Each row comes from the steps of one walk. Every step used is in the known rows, and no mark comes twice. Write the walk behind each row, first mark first.
Known rows
finepof/sidu: 5	-7	-17	0	2	9	9	4	-11	-7	-15	-23	21	6	-4	15	-11	-5	-21	-19	13	-13	8	-3	-5	-4	5	39	-1	-22	-13	2	-19	-10	4	-5
rila/gunus/basi/finepof/rafon: 4	0	-51	-20	9	-25	40	45	4	15	4	13	-12	-28	30	-30	31	30	-46	31	23	10	-3	-25	-11	27	6	-49	-14	48	-21	-13	14	34	48	-11
basi/finepof/tufalid/badam/sidu: 18	-44	-56	-3	2	-16	17	51	-23	-3	-2	-54	-42	-28	10	11	13	10	-42	-20	20	3	-22	2	4	-6	33	22	21	52	-33	-32	-1	-28	-9	52
gasi/basi/finepof/tufalid/tinuv: -13	-3	-49	-34	0	13	1	-18	23	31	-7	-22	-34	-29	14	42	41	22	-43	-22	22	31	-52	-17	21	9	22	-23	24	68	-32	-58	0	0	-2	10
tufalid/finepof/sidu: 28	5	-35	1	6	-9	27	15	-25	-14	-31	-34	7	-11	0	17	-14	-3	-30	-43	-21	9	-9	-23	-25	-14	-6	-5	-1	-4	-17	-7	-18	-8	1	9
rila/gasi/basi: -20	13	-32	-32	9	12	-14	-18	37	-5	-12	-8	25	-17	27	-6	22	1	7	-18	-16	27	-27	-41	29	-16	0	-27	-8	12	28	-20	-10	24	36	-29
gunus/basi/finepof/tufalid/badam/bigi/susu: 14	-4	-12	-31	35	-32	34	7	-23	9	15	-18	-40	-48	37	-46	39	28	-51	-4	32	30	-14	4	21	44	21	7	9	84	-14	-44	14	13	23	2
rila/finepof/tufalid/tinuv/sidu/badam/bigi/susu: 30	38	-48	-18	24	-44	9	-6	-12	-37	4	43	-53	6	18	-7	30	-35	-66	-69	48	-32	-14	23	12	32	16	0	26	68	-19	-71	-6	-17	-4	-29
rafon/finepof/sidu/badam/tufalid/tinuv: 13	63	-48	2	1	4	4	-28	-26	-26	-33	-24	-26	24	9	38	-9	7	-73	-63	23	-49	-18	7	22	10	37	31	39	23	-36	-40	-66	1	-43	37
gunus/basi/finepof/sidu: -6	-9	-37	-3	8	8	23	28	-11	35	-41	-36	11	-15	37	24	12	29	-56	12	16	12	16	-14	-12	0	-9	30	-3	18	-19	-15	-21	-5	43	-11
rila/gunus/basi: 0	32	-26	-21	32	-11	12	45	19	-2	0	11	22	-13	27	-39	13	0	-22	-24	3	-1	12	7	-5	35	-7	-33	6	-1	7	-25	-5	32	44	-26
finepof/rafon/badam/sidu: 11	-24	-64	30	5	13	10	61	-2	-10	1	7	-38	22	20	-22	-18	6	-28	1	17	-45	-5	-16	6	13	26	28	-20	25	-47	5	27	2	-5	0
rila/gunus/basi/finepof/tufalid/tinuv/rafon: -21	15	-61	-66	23	-15	38	71	3	16	8	0	-18	1	39	-23	40	12	-45	-35	68	-2	-38	-6	15	30	21	-23	26	62	-16	-41	1	22	31	-7
rafon/finepof/tufalid: 8	-9	-26	-4	-20	-8	15	17	17	-6	-2	-9	-11	0	5	5	11	4	-17	-15	10	5	-15	10	21	-6	18	-2	44	34	-11	-35	-7	7	-40	34
tufalid/tinuv/rafon/finepof: 3	27	1	-7	3	-11	17	19	-16	6	-29	27	-35	34	25	7	0	13	-6	-25	5	-42	-45	-20	7	-16	10	-10	26	43	5	4	-13	6	-46	10
badam/tufalid: -26	6	-25	-3	-9	1	1	11	-1	-10	15	-39	0	-4	-9	4	14	-1	-8	-10	14	3	-7	20	34	12	15	2	25	-8	-16	-11	-28	16	-12	29
gasi/rila/finepof/sidu/badam/tufalid/tinuv: -1	90	-73	-9	28	-8	14	-33	-5	-39	-13	-49	-43	16	4	47	10	14	-85	-34	23	-64	15	-18	16	7	44	8	31	23	-58	-78	-40	-14	-18	17
rafon/badam: -6	10	-36	10	13	3	-10	23	20	-1	4	-4	-26	19	14	-25	-17	16	-10	-8	5	-25	-7	12	-1	-5	10	-2	0	4	-17	-10	20	17	3	-8
gasi/basi: -11	-7	-6	-8	12	17	-9	6	25	15	-24	-17	3	-6	15	21	27	13	4	-3	-30	24	-22	-29	12	11	0	-17	3	11	-2	-26	1	17	8	-24
tinuv/tufalid/finepof/sidu: -5	13	-43	-25	-4	-30	35	28	-31	-14	-16	-69	4	9	-13	13	-16	-5	-15	-44	2	26	-7	-2	-13	-25	-6	-2	12	-15	-1	-32	-33	-8	-7	15
finepof/tufalid/tinuv/rafon: -19	4	-5	-48	7	10	22	25	-3	-4	19	2	-20	28	0	-2	13	-15	-1	-35	68	-17	-39	-16	25	13	37	25	14	36	-22	-18	9	-12	-24	4
gasi/rila: -2	22	-21	0	4	-2	17	-9	16	-2	6	-30	-13	8	17	11	13	23	-8	36	-13	-19	15	-14	12	-8	-2	-7	4	-17	0	-24	14	6	-17	7
bigi/badam: 22	-16	-10	12	10	5	-4	20	-1	-8	6	4	-21	4	-3	-18	-21	9	12	12	8	1	19	13	13	-19	3	29	1	14	-10	-37	3	-11	17	-19
gunus/basi/finepof/rafon: -3	-14	-15	-6	-2	-1	38	25	-5	37	-10	2	-22	-21	28	-2	27	33	-32	62	24	20	3	-46	-4	15	11	-10	-28	60	-30	-8	18	8	37	-7
gunus/basi/finepof/tufalid/tinuv: -11	23	-34	-34	9	10	19	2	8	36	2	-4	-27	-31	28	9	24	13	-60	-11	53	14	-9	-3	9	21	17	3	14	69	-31	-51	-1	-16	20	8
basi/finepof/tufalid/tinuv/sidu/badam/bigi/susu: 21	3	-62	-22	-1	-33	13	-12	-30	-4	3	17	-57	6	38	9	37	-6	-73	-37	61	-5	-35	35	23	23	6	11	16	57	-7	-53	-2	-6	-8	-5
basi/gunus: 1	-17	-10	-14	10	-13	3	7	-1	7	-22	-2	5	-7	17	-13	8	-9	-6	4	10	-1	-19	34	2	10	-17	-16	-6	-24	-5	15	-2	29	29	-4
rafon/badam/sidu: 4	-11	-69	34	13	12	-14	60	1	-5	-16	-8	-21	19	29	-13	-20	4	-29	-33	-4	-40	0	18	4	-2	4	29	4	2	-26	-3	8	-1	-1	1
gasi/basi/finepof/sidu/badam/bigi: -2	-9	-54	10	-5	-15	-16	-19	-23	3	-62	-53	-15	12	45	29	57	63	-66	7	-24	16	-30	-37	5	24	10	9	-15	31	-22	-45	-14	16	7	-27
tufalid/finepof/rafon/badam/bigi: 22	18	-54	31	-5	-43	19	15	-18	-30	1	1	-61	4	18	-67	8	43	-32	4	-24	-14	-38	-41	-14	25	20	-52	-28	42	-41	-13	41	31	-19	-1
tinuv/rafon: -19	-18	11	-16	4	0	17	48	-11	4	-8	-8	-1	34	12	-3	10	4	25	6	16	-8	-21	-23	10	-8	6	14	-4	3	8	16	8	9	-6	-11
sidu/badam/tufalid/tinuv/rafon/finepof: -10	49	-23	-15	4	-6	12	16	-23	-17	-26	-6	-46	57	27	19	13	15	-29	-38	26	-43	-47	-14	37	6	38	5	37	47	-18	-25	-39	18	-54	29
badam/tufalid/tinuv: -16	48	-25	-11	1	7	-4	-22	-10	-8	19	-10	-21	-7	-12	8	3	-9	-26	-39	29	-21	-19	20	29	21	22	-2	25	7	-25	-18	-35	2	-24	33

Write each row's walk
19	35	-37	-28	16	-45	35	-20	-65	-38	-15	-37	-17	15	10	-14	-3	3	-45	-67	6	24	-6	10	5	20	-2	21	-4	16	3	-40	-26	7	-7	-12 -> tinuv/tufalid/finepof/sidu/badam/bigi/susu
8	19	-18	-7	5	-2	27	21	-27	0	-46	4	-15	40	19	22	-12	5	-28	-44	20	-55	-37	-23	-1	-19	11	26	24	22	-9	5	-33	-4	-42	5 -> tufalid/tinuv/rafon/finepof/sidu
-4	5	-73	-9	-14	-23	-16	11	3	10	-35	-34	-52	23	52	34	78	26	-66	-15	20	8	-61	-18	23	29	17	-23	11	54	-20	-89	-4	2	-13	-17 -> gasi/basi/finepof/tufalid/tinuv/sidu/badam/bigi
-15	27	-79	7	-4	-5	14	52	14	-7	19	-9	-62	34	9	-12	-1	-15	-27	-10	59	-61	-37	9	26	8	37	-8	9	4	-48	-25	-3	20	-18	8 -> finepof/rafon/badam/tufalid/tinuv/sidu
-17	-7	-47	-47	19	-1	-12	-15	38	2	-32	-11	31	-20	45	-19	30	-7	2	-14	-6	26	-47	-8	32	-6	-18	-42	-13	-13	23	-7	-11	54	64	-33 -> rila/gasi/basi/gunus
-3	20	-42	-2	-5	-15	17	19	-16	-17	0	-49	-13	-22	-5	4	12	1	-18	-37	-23	28	-24	1	13	0	4	-39	27	7	-19	-20	-27	16	-14	44 -> badam/tufalid/finepof
-8	6	-59	7	28	16	-3	75	-19	-1	-20	12	-44	51	39	-12	-21	2	-22	-54	26	-71	-35	-4	9	1	16	34	2	25	-29	7	9	-7	-17	-10 -> tufalid/tinuv/rafon/badam/sidu
10	-3	-15	-4	5	-2	25	41	-26	-15	-60	-20	-7	66	33	27	-1	19	-26	-17	10	-34	-18	-37	3	-19	21	47	9	19	-6	-7	-21	7	-28	-9 -> tinuv/rafon/finepof/sidu/badam
16	7	-58	0	-14	-24	42	61	-20	-30	-12	-42	-40	22	13	17	26	-14	-29	-6	9	5	-30	-35	10	3	24	-34	-8	12	-32	-39	-12	14	-12	20 -> tinuv/sidu/badam/tufalid/finepof/rafon
11	-27	-46	-9	24	-3	28	74	-15	17	-14	-53	-30	-36	40	0	24	16	-55	-11	22	10	-3	-17	6	18	28	29	13	65	-35	-48	-4	-25	19	28 -> gunus/basi/finepof/tufalid/badam/sidu
14	14	-51	-3	-19	-18	15	36	15	2	-15	5	-32	20	18	24	11	-26	-31	-43	31	-33	-35	23	12	-18	5	-10	52	20	-3	-51	-22	-11	-48	25 -> rafon/finepof/tufalid/tinuv/sidu
-23	57	-60	-1	14	9	-14	0	12	-12	22	-13	-47	8	2	-16	-16	6	-34	-46	34	-44	-26	33	27	15	33	-5	27	12	-39	-27	-15	17	-19	25 -> rafon/badam/tufalid/tinuv
1	11	-60	-4	-4	-6	26	22	-25	-22	-15	-72	6	-18	-11	18	-1	-5	-37	-55	-9	13	-17	-2	8	-4	9	-1	25	-14	-31	-19	-47	7	-10	37 -> badam/tufalid/finepof/sidu
2	42	-45	-6	-8	-53	15	-3	-56	-43	-29	-69	-16	37	8	-12	11	22	-44	-41	-4	12	-10	-14	-8	14	8	5	-12	2	-7	-53	-28	-2	-19	-2 -> tinuv/tufalid/finepof/sidu/badam/bigi
-25	43	-11	-33	14	9	6	12	-25	-18	0	-15	-33	51	14	12	14	0	-18	-34	53	-33	-36	-16	38	23	44	22	9	27	-24	-20	-23	8	-24	9 -> sidu/badam/tufalid/tinuv/rafon
38	24	-33	-2	16	-3	22	-3	-32	-28	-42	-30	-5	8	11	24	-15	3	-49	-48	-15	6	-4	-36	-28	-3	10	7	-15	8	-23	-30	-17	-11	4	-2 -> tufalid/finepof/sidu/badam
5	29	-37	-28	6	-23	31	11	-35	-30	-29	-66	-10	30	-2	22	-15	1	-31	-48	8	20	-3	-15	-14	-14	10	10	-3	-1	-9	-51	-30	-13	-4	3 -> tinuv/tufalid/finepof/sidu/badam
-9	18	-38	-7	2	15	3	1	-19	-29	-10	-61	7	23	-3	31	2	-4	-45	-30	34	-12	9	4	26	18	37	50	9	-15	-35	-26	-46	2	-5	13 -> finepof/sidu/badam/tufalid
-2	32	-105	-8	26	-22	46	59	41	11	11	-19	-52	0	59	-43	25	69	-60	59	12	-32	7	-25	2	16	17	-58	-10	35	-36	-48	49	59	36	-13 -> gasi/rila/gunus/basi/finepof/rafon/badam
15	10	-14	-5	11	13	3	-9	-17	-20	-27	-22	8	27	7	26	-11	-1	-38	-21	21	-16	15	-18	-7	9	22	50	-13	-6	-22	-17	-16	-14	8	-17 -> finepof/sidu/badam
-23	1	-82	-10	14	-3	32	95	-18	-24	-18	-81	-21	35	17	-9	-7	14	-24	-57	11	-16	-42	-14	20	-16	25	9	24	-8	-40	-11	-21	34	-11	19 -> tinuv/rafon/badam/tufalid/finepof/sidu
-32	11	-56	-39	26	12	24	70	16	36	-3	-12	-51	22	55	-17	16	31	-43	-12	75	-16	-36	-17	20	11	33	12	14	76	-43	-41	26	12	18	-12 -> gunus/basi/finepof/tufalid/tinuv/rafon/badam
15	23	-34	-24	3	2	5	18	4	-15	1	-1	-29	40	15	27	12	-36	-37	-42	63	-27	-20	6	10	12	28	19	10	14	-17	-63	-6	-25	-13	-10 -> finepof/tufalid/tinuv/sidu/badam
-24	23	-98	5	2	-6	28	78	13	32	-5	-21	-68	12	47	-5	22	18	-61	23	63	-37	-31	-2	20	8	23	-19	7	43	-52	-40	-6	26	19	1 -> gunus/basi/finepof/rafon/badam/tufalid/tinuv/sidu
5	40	-28	-22	15	-16	5	-15	15	-17	18	21	-36	-18	-22	6	7	-21	-39	-49	40	-18	-8	-1	-3	8	33	-20	35	70	-42	-55	-4	-28	-5	9 -> rila/finepof/tufalid/tinuv
0	22	-11	-29	4	10	6	-23	8	-7	27	8	-19	-7	-13	1	-1	-20	-26	-41	52	-11	-20	7	16	19	30	13	18	31	-29	-35	2	-20	-20	15 -> finepof/tufalid/tinuv
13	-1	-20	4	0	-7	-1	40	1	-8	-28	-10	-12	43	28	24	11	-16	-10	0	11	-18	-2	-1	-6	-9	-2	9	-8	-18	10	-28	-4	-6	4	-23 -> tinuv/sidu/badam
34	32	-38	17	2	-32	8	-17	-53	-42	-44	-32	-13	16	20	-9	12	24	-61	-43	-30	-4	-14	-35	-22	26	7	0	-22	10	-20	-31	-16	-4	-14	-7 -> tufalid/finepof/sidu/badam/bigi
9	26	-4	16	-5	-24	-21	-30	-27	-28	-13	1	-18	30	21	-27	27	26	-29	3	-7	-13	-4	-12	4	38	12	2	-20	15	-4	-22	3	6	-15	-18 -> sidu/badam/bigi
-16	46	-56	-3	6	10	11	-1	8	-14	36	2	-61	10	-9	-24	-14	7	-34	-15	53	-50	-31	0	28	27	57	-4	2	35	-64	-16	6	22	-21	20 -> finepof/rafon/badam/tufalid/tinuv
8	32	-77	-1	14	-41	4	21	-30	-14	-38	-27	3	7	55	-30	44	48	-95	-15	7	-9	6	-5	-15	51	3	-7	-11	19	-13	-41	-22	29	44	-30 -> rila/gunus/basi/finepof/sidu/badam/bigi
6	30	-36	-1	11	12	-9	-3	-8	-16	25	-10	-42	-7	-16	-10	-17	0	-14	-30	38	-19	-3	33	42	1	25	25	26	22	-34	-53	-32	-8	-6	13 -> bigi/badam/tufalid/tinuv
-7	18	-56	-14	0	-35	41	43	0	-16	18	-34	-57	21	-4	-35	-19	17	-3	0	13	8	-24	-21	-6	-13	23	-41	-11	33	-29	-34	26	21	-10	8 -> tinuv/tufalid/finepof/rafon/badam
-37	29	-16	-30	6	6	10	26	-18	-5	10	-17	-20	28	0	2	14	-7	0	-34	44	-28	-42	-3	40	13	27	8	21	12	-16	-1	-26	9	-26	20 -> badam/tufalid/tinuv/rafon
1	35	-34	8	15	-26	16	-3	23	-12	-3	-19	-29	-5	8	15	20	24	-23	28	-28	-26	21	-21	-5	-18	2	-38	23	21	-15	-43	11	-3	-3	3 -> gasi/rila/finepof
29	-8	-13	16	23	-7	3	39	-31	-19	-17	-24	-24	-8	8	-4	-10	-4	-15	-30	-15	-28	-7	-12	-11	2	16	22	-2	14	-12	-4	-8	-27	-11	23 -> tufalid/badam/sidu
-6	64	-25	-14	12	10	-11	-38	-13	-22	6	-10	-32	14	0	15	2	-5	-42	-42	37	-25	-15	8	27	30	39	10	10	23	-29	-36	-32	0	-19	22 -> sidu/badam/tufalid/tinuv
8	18	-61	3	-5	-24	16	58	-17	-26	-26	-57	-25	21	23	27	23	-17	-30	-38	-11	10	-24	-2	9	-11	1	-31	18	-10	-7	-49	-33	11	-9	20 -> tinuv/sidu/badam/tufalid/finepof
-28	-6	-65	-33	6	0	14	49	7	17	13	-14	-63	28	24	-8	6	26	-30	-20	70	-22	-56	0	20	-11	38	4	20	67	-42	-27	26	7	-12	14 -> basi/finepof/tufalid/tinuv/rafon/badam
42	19	-27	14	12	-23	14	-37	-43	-30	-40	17	-13	16	33	-4	-1	17	-65	-41	-8	-22	0	13	12	22	1	40	10	31	0	-13	-27	16	-23	-10 -> rafon/finepof/sidu/badam/bigi/susu
